Every row comes from one small tree of marks. The marks that hang from a mark follow it in brackets, in the order of their numbers. Every link used is in the known rows. Which tree was each row made from?
In the rows, 128 means zero.
Known rows:
z_519(z_419): [150 128 141 127 140 142 147 115 121 122 130 135 144 137 135 129 140 148
 144 116 131 168 111 113 116 123 107 146 107 138 145 132 126 122]
z_979(z_165): [114 132 134  99 115 126 135 106 125 144 126 111 160 137 138 106 145 120
 120 117 146 114 146 118 125 146 130 148 137 134 119 110 139 132]
z_918(z_979(z_293 z_419)): [ 95 190 145 115 164 133 151 146 131 121 136 147 168 145 110 109 166 117
 138 101 150 140 166 117 124  94 130 172  92 168 156 114 122 136]
z_165(z_462 z_979): [113 174 143 105  96 120 136 136 119 129 143 109 121 108 154  96 135 118
 109 135 126 129 119 176 101 153 103 133 115 159 124 148 105 147]
z_419(z_293(z_979) z_462): [ 88 165 144 182 131 104 144 144 148 152 141 168  98 144 153  88 174  64
 106 103 121 130 133 146 119 136 118 106 113 139 165 136 124 146]
z_918(z_979(z_316(z_462) z_419)): [ 76 203 157 123 154 163 143 136 139 164 155 161 185 119 114 132 183 144
 134  93 133 167 176 109 109 123 130 182 117 174 126 129 103  76]
z_256(z_505 z_735): [138 112 117 131 128 151 128 123 161 155 114 118 141 135 124 162  90 160
 160 132 149 105 137 121 116 116 123 122 197 116 137 135 162 108]
z_505(z_256(z_519(z_419) z_735)): [143 131 132 143 153 135 154 106 156  97 129 144 150 132 121 131 106 173
 191 107 147 170 107  94 135 118 107 116 160 103 137 140 128  92]
z_505(z_256): [127 143 115 137 140 132 135 114 135 103 139 117 107 139 113 132 115 144
 146 107 117 143 132 116 146 119 135 125 118 118 143 140 108 130]
z_293(z_419 z_979): [129 151 122 178 127 116 159 126 154 101 131 155 113 153 143 135 139 115
 145 124 136 137 110 103 112 103 104 146 107 141 167 137 152 122]
z_918(z_979): [123 159 143 116 139 133 125 148 130 111 145 142 125 108 129 120 122 120
 123 114 136 143 134 123 144 120 136 136 125 143 111 134 125 142]
z_735(z_419): [121 114 121 132 145 155 125 115 117 110 127 139 115 135 129 122 130 133
 144 145 130 136 118 118 121 113 112 128 116 147 145 117 121 107]
z_419(z_293(z_979(z_165)) z_462): [ 75 170 149 154 119 102 149 123 145 170 137 150 130 153 163  69 188  55
  96  89 138 115 150 136 115 152 120 123 122 147 156 118 135 148]
z_735(z_419(z_293)): [105 124 130 161 151 166 129 131 115 121 114 153 121 134 122 106 151 100
 130 144 139 138 127 131 124 107 113 120 104 144 179 110 110 111]
z_293(z_979(z_462)): [ 98 174 141 147 117 102 154 131 143 130 156 146 128 161 148 110 152 102
 138 103 112 114 130 131 113 111 117 147 112 132 128 138 123 140]
z_419(z_293(z_979(z_316)) z_462): [ 72 192 144 166 139 118 133 148 156 164 155 184 110 139 133  88 192  69
 125  90 124 140 154 154 110 152 128 120 118 146 171 131 111 108]
z_419(z_293(z_979(z_165 z_316)) z_462): [ 57 196 149 137 126 115 141 126 152 181 150 169 143 148 144  68 207  60
 115  76 142 126 172 141 106 170 130 138 128 155 163 113 121 113]
z_918(z_979(z_316)): [105 184 141  97 146 146 115 154 138 123 157 159 137 104 108 119 140 125
 142 102 138 154 157 131 131 138 146 152 128 152 116 129 114 104]
z_293(z_979(z_419)): [113 146 137 158 129 115 163 142 158 134 132 159 141 161 135 114 151 128
 143  95 135 132 122 103 109 107  93 149 108 139 150 130 148 111]
z_419(z_293 z_462): [ 96 154 140 161 135 122 125 129 134 161 125 152 120 131 141  97 174  80
  92 118 121 127 152 156 130 145 138 103 120 143 161 121 108 144]
z_918(z_979(z_419(z_462))): [ 96 179 149 125 141 124 137 132 151 149 143 163 146 131 143  97 169 114
 106  90 125 140 157 121 136 132 135 142 112 177 129 121 124 137]
z_505(z_256(z_519(z_419(z_293)) z_918)): [107 157 164 184 142 120 177 144 126 109 110 140 139 124 144  80 151 117
 200 101 127 207  99 107 107 135 117 122 134 114 182 142 118  98]
z_735(z_419(z_293(z_979) z_462)): [ 83 151 138 187 146 131 141 133 136 134 140 178  86 153 155  83 176  67
 121 118 122 135 119 134 115 121 101 107 101 159 184 126 115 125]
z_735(z_419(z_293 z_462)): [ 90 140 133 164 152 150 124 116 120 143 123 159 106 137 140  91 177  81
 110 136 122 133 139 144 124 130 124 106 106 162 179 111 102 124]
z_316(z_462 z_519): [ 87 127 136 129 118 140 153 114 129 165 132 133 163 120 129 163 163 130
 117 149 120 157 123 115 106 140 110 152 139 132 109 146 111  85]
z_979(z_165 z_293 z_316 z_419 z_462): [ 45 224 144  79 142 133 160  95 131 179 139 131 238 182 106  87 233 106
 152  79 144 102 221 133  87 128 145 207 100 174 163  84 104 103]
z_293(z_979(z_165 z_462)): [ 85 179 148 119 103  98 162 111 137 147 155 129 159 170 160  90 167  92
 129  91 131 100 144 121 109 129 120 165 122 141 119 123 135 147]
z_505(z_256(z_519(z_419))): [142 137 140 134 143 126 164 116 137  88 130 137 143 137 133 120 129 156
 187 112 130 188 101  93 132 126 121 134 124 118 149 146 111 107]
z_256(z_505 z_735 z_918): [124 119 131 155 123 136 140 137 154 164 107 103 131 120 141 138  91 156
 187 120 134 124 123 124  94 131 122 119 215 116 140 136 179 100]
z_505(z_256(z_519(z_419(z_462)) z_918)): [108 158 160 162 136  95 171 115 138 117 133 128 122 125 171  80 153 130
 193  91  97 199 102 109 111 164 126 115 144 137 152 147 119 112]
z_165(z_979(z_293(z_419) z_316 z_462)): [ 65 252 136 107 141 117 146 125 130 114 151 146 158 152 117 115 195  91
 166 123 139 133 194 160  77 118 134 184  76 183 190 125  87 122]
z_505(z_256(z_519 z_735 z_918(z_979))): [ 96 168 149 152 141 110 146 151 154  97 131 136 122  87 135  93  86 137
 196  94 137 162 117 108 141 131 137 107 195 113 108 142 143 101]
z_256(z_519(z_419) z_918): [124 132 171 147 123 105 170 144 121 120 111 135 156 113 168  92 141 133
 196 122 126 191  84 109  92 150 111 131 151 128 135 133 147  96]

Write each row's tree:
[133 104 131 132 121 136 139 139 169 149 100 134 163 123 140 148  94 154
 183 147 157 110 122 113 117 130 131 115 223 108 126 137 164  93]
z_256(z_505 z_519 z_735)
[ 87 144 122 198 164 159 136 120 128 116 114 131  96 126 113  95 117 128
 179 108 131 149 122 122 119 107 104  98 148 120 182 118 124  90]
z_505(z_256(z_735(z_419(z_293)) z_918))
[ 72 198 156  89 134 156 135 115 122 167 165 133 181 108 130 119 175 124
 119  96 145 150 180 114 117 149 147 182 137 167 101 123 107  98]
z_918(z_979(z_165 z_316(z_462)))
[ 80 203 126 148 165 152 155  98 119 136 142 136 169 142 107 155 201 127
 151 135 131 151 182 127  85 111 141 184  98 169 186 122  97  89]
z_979(z_293(z_419) z_316(z_462))
[137 112 159 153 125 131 170 141 156 149  95 126 169 119 165 126 105 167
 227 124 148 169  94 100  79 139 106 129 219 117 146 140 180  74]
z_256(z_505 z_519(z_419) z_735 z_918)
[ 55 212 161 141 136 153 139 151 135 181 130 166 174 122 121 115 205 105
 128 111 145 161 183 144  77 133 105 163  94 168 177 135  83  78]
z_165(z_979(z_316(z_462) z_419(z_293)))
[110 145 122 166 141 124 136 117 142 120 128 105 101 120 117 119  93 152
 179  91 120 141 124 121 127 127 120 105 170 104 133 134 144 106]
z_505(z_256(z_735 z_918))
[ 95 198 140  87 103 132 127 139 126 139 155 128 133 101 135  97 154 122
 131 120 129 143 143 184  90 172 112 146 122 168 131 144  94 110]
z_165(z_462 z_979(z_316))
[ 35 210 138  91 144 134 169 119 147 172 136 165 232 168  85 123 231 111
 163 107 131 136 190 136  82 128 128 202 101 162 160 103  95  64]
z_979(z_293 z_316(z_519) z_419 z_462)
[ 80 160 141 147 116 151 167 111 116 141 135 136 140 151 157  56 184  83
 111 116 149 116 114 141  98 129  86 147 112 166 172 110 121 123]
z_735(z_419(z_293(z_979(z_165(z_462)))))
[ 52 203 146  99 153 151 163  92 118 187 138 122 229 160 107 114 229 130
 141  97 149 133 210 116  80 131 133 205 110 177 161  97 104  80]
z_979(z_165 z_293 z_316(z_462) z_419)
[104 179 150  81 105 138 148 115 118 141 151 105 168 113 154  79 152 115
  91 102 145 120 140 143 129 150 132 164 137 169  98 118 125 152]
z_918(z_979(z_165(z_462)))
[106 189 164 174 138 126 175 134 133 136 145 168 146 170 149  96 189  87
 144  92 125 154 122 129  99 101  94 154  79 136 176 138 111 136]
z_519(z_419(z_293(z_979(z_462))))
[ 73 232 130 116 147 109 131 123 140 125 149 154 125 136 129 109 193  84
 148 123 138 147 188 159  85 148 137 153  86 194 197 127  97 123]
z_165(z_979(z_293(z_419(z_462)) z_316))
[130 154 154 178 146 132 167 148 135 121 133 169 126 152 139 106 162 103
 143  99 144 174  99 118 106 106  83 137  91 131 183 140 129 122]
z_519(z_419(z_293(z_979)))
[110 148 170 135 113 115 156 185 145 133 112 127 146 101 172 106 108 118
 203 126 135 163 110 106 105 145 147 137 204 138 123 148 161 110]
z_256(z_505 z_519 z_918(z_979))
[ 85 204 146  74 128 131 160 114 103 133 153  97 177 128 138  72 175 101
 104 105 150 115 159 154 121 137 141 176 119 181 128 111 114 164]
z_918(z_979(z_165(z_462) z_293))
[ 85 163 146 166 140 131 140 126 150 178 113 164 153 149 137  91 199  89
  98 105 124 125 163 139 117 135 124 123 105 156 178 110 116 126]
z_979(z_419(z_293 z_462))
[ 81 174 142 134 144 159 145 114 137 179 138 149 188 136 112 140 192 152
 136 108 125 150 173 114  93 131 122 174 119 157 142 123 103  64]
z_979(z_316(z_462) z_419)
[116 156 152 158 150 136 142 116 128 154 129 158 134 139 147  98 188  95
 112 107 125 165 133 141 117 140 116 119  97 152 175 126 109 135]
z_519(z_419(z_293 z_462))
[ 65 219 146 101 145 129 132 136 109 145 159 126 145 118 116 128 177 111
 153 128 135 157 181 158  80 135 125 165  98 168 154 146  76 105]
z_165(z_979(z_293 z_316(z_462)))
[135  98 109 138 147 179 127 111 148 139 112 126 128 144 123 156  92 166
 176 148 151 116 124 113 111 102 107 125 185 137 155 127 152  89]
z_256(z_505 z_735(z_419))
[ 61 177 149 151 128 136 161 114 123 143 137 155 150 177 153  69 191  62
 131 105 140 107 144 123 102 107 103 155  97 155 169 106 115 129]
z_735(z_419(z_293(z_979(z_165 z_462))))
[ 69 179 141 103 143 110 157  89 132 176 129 122 190 173 139  81 212  97
 113  91 142 106 190 126 107 139 136 164 106 178 165  90 127 141]
z_979(z_165 z_293 z_419(z_462))
[ 92 143 157 156 140 161 173 118 120 169 121 159 183 128 125 150 197 118
 122 137 134 199 117 114  92 131  90 159 106 137 156 146  99  79]
z_316(z_462 z_519(z_419(z_293)))
[102 143 145 158 123  98 158 142 134 105 119 116 121 115 145  95 117 131
 198 111 111 163 107 108 122 147 139 113 164 110 133 143 127 105]
z_505(z_256(z_519 z_918))
[ 54 172 129  62 133 130 152 110 132 164 132 137 206 141  91 116 197 104
 151 117 160 140 174 127  94 162 135 185 134 151 141 102 120  74]
z_979(z_165 z_293 z_316(z_519))
[ 78 224 138  78 127 125 138 138 112 131 157 120 142 116 120  89 176 108
 143 122 137 136 162 193  82 156 120 160 104 179 157 135  82 124]
z_165(z_462 z_979(z_293 z_316))
[114 118 156 146 103 111 162 163 144 147  93 113 149 117 171 114 114 127
 207 141 127 147 104 112  87 153 140 127 208 122 142 145 163  97]
z_256(z_505 z_519 z_918)
[112 197 128 136 164 131 150 132 126  86 134 143 141 137 117 127 154 105
 139 129 149 145 154 119 128  91 141 166  93 171 173 119 125 145]
z_918(z_979(z_293(z_419)))
[ 91 157 146 150 118 115 154 136 137 149 127 147 141 153 145  83 164  72
 117  98 156 118 137 119 113 128 112 139 120 130 157 120 143 133]
z_419(z_293(z_979(z_165)))
[ 57 212 152 110 117 119 167 113 158 175 152 160 207 181 132  84 210 109
 150  63 139 109 182 115  88 133 114 198 112 161 142 105 129  89]
z_293(z_979(z_165 z_316 z_419 z_462))
[ 71 193 140  89 129 111 154  95 108 150 141 102 190 171 134  93 189  90
 130 108 136  91 183 141 110 123 149 174 109 152 142  98 109 157]
z_979(z_165 z_293 z_462)
[104 185 131 175 121 108 170 117 154 111 142 154 134 173 151 126 164 102
 141 116 117 118 130 115 103  98 114 161  98 149 161 135 132 136]
z_293(z_419 z_979(z_462))
[124 144 157 158 135 109 175 128 129  98 123 121 134 124 151  95 129 148
 216 101 117 204  88  94 109 142 116 130 142 119 149 147 127  97]
z_505(z_256(z_519(z_419) z_918))
[ 93 200 123 144 146 122 161  99 123 111 133 128 166 172 124 128 186 102
 143 135 124 112 170 136 105  92 143 171  84 162 184 113 110 146]
z_979(z_293(z_419) z_462)
[111 130 143 117 129 125 157 103 143 154 135 158 152 135 143 130 178 121
 125 121 117 184 110 119 110 162 104 141 119 151 135 138 121 100]
z_316(z_519(z_419(z_462)))
[ 67 191 150 179 142 144 148 146 136 167 151 169 138 133 124 124 190  96
 133 107 129 156 151 134  92 125 114 147 116 138 162 142 101  85]
z_419(z_293(z_979(z_316(z_462))))
[ 85 227 135 125 132 103 153 122 124 104 138 131 144 157 140 116 175  83
 148 135 135 122 170 155  89 102 125 169  69 176 186 129  99 159]
z_165(z_979(z_293(z_419) z_462))
[ 99 145 140 150 155 150 124 140 124 113 134 140 108  97 135  99  98 134
 169 116 140 149 113 117 120 112 104 118 163 151 121 118 153  96]
z_256(z_735(z_419) z_918(z_979))
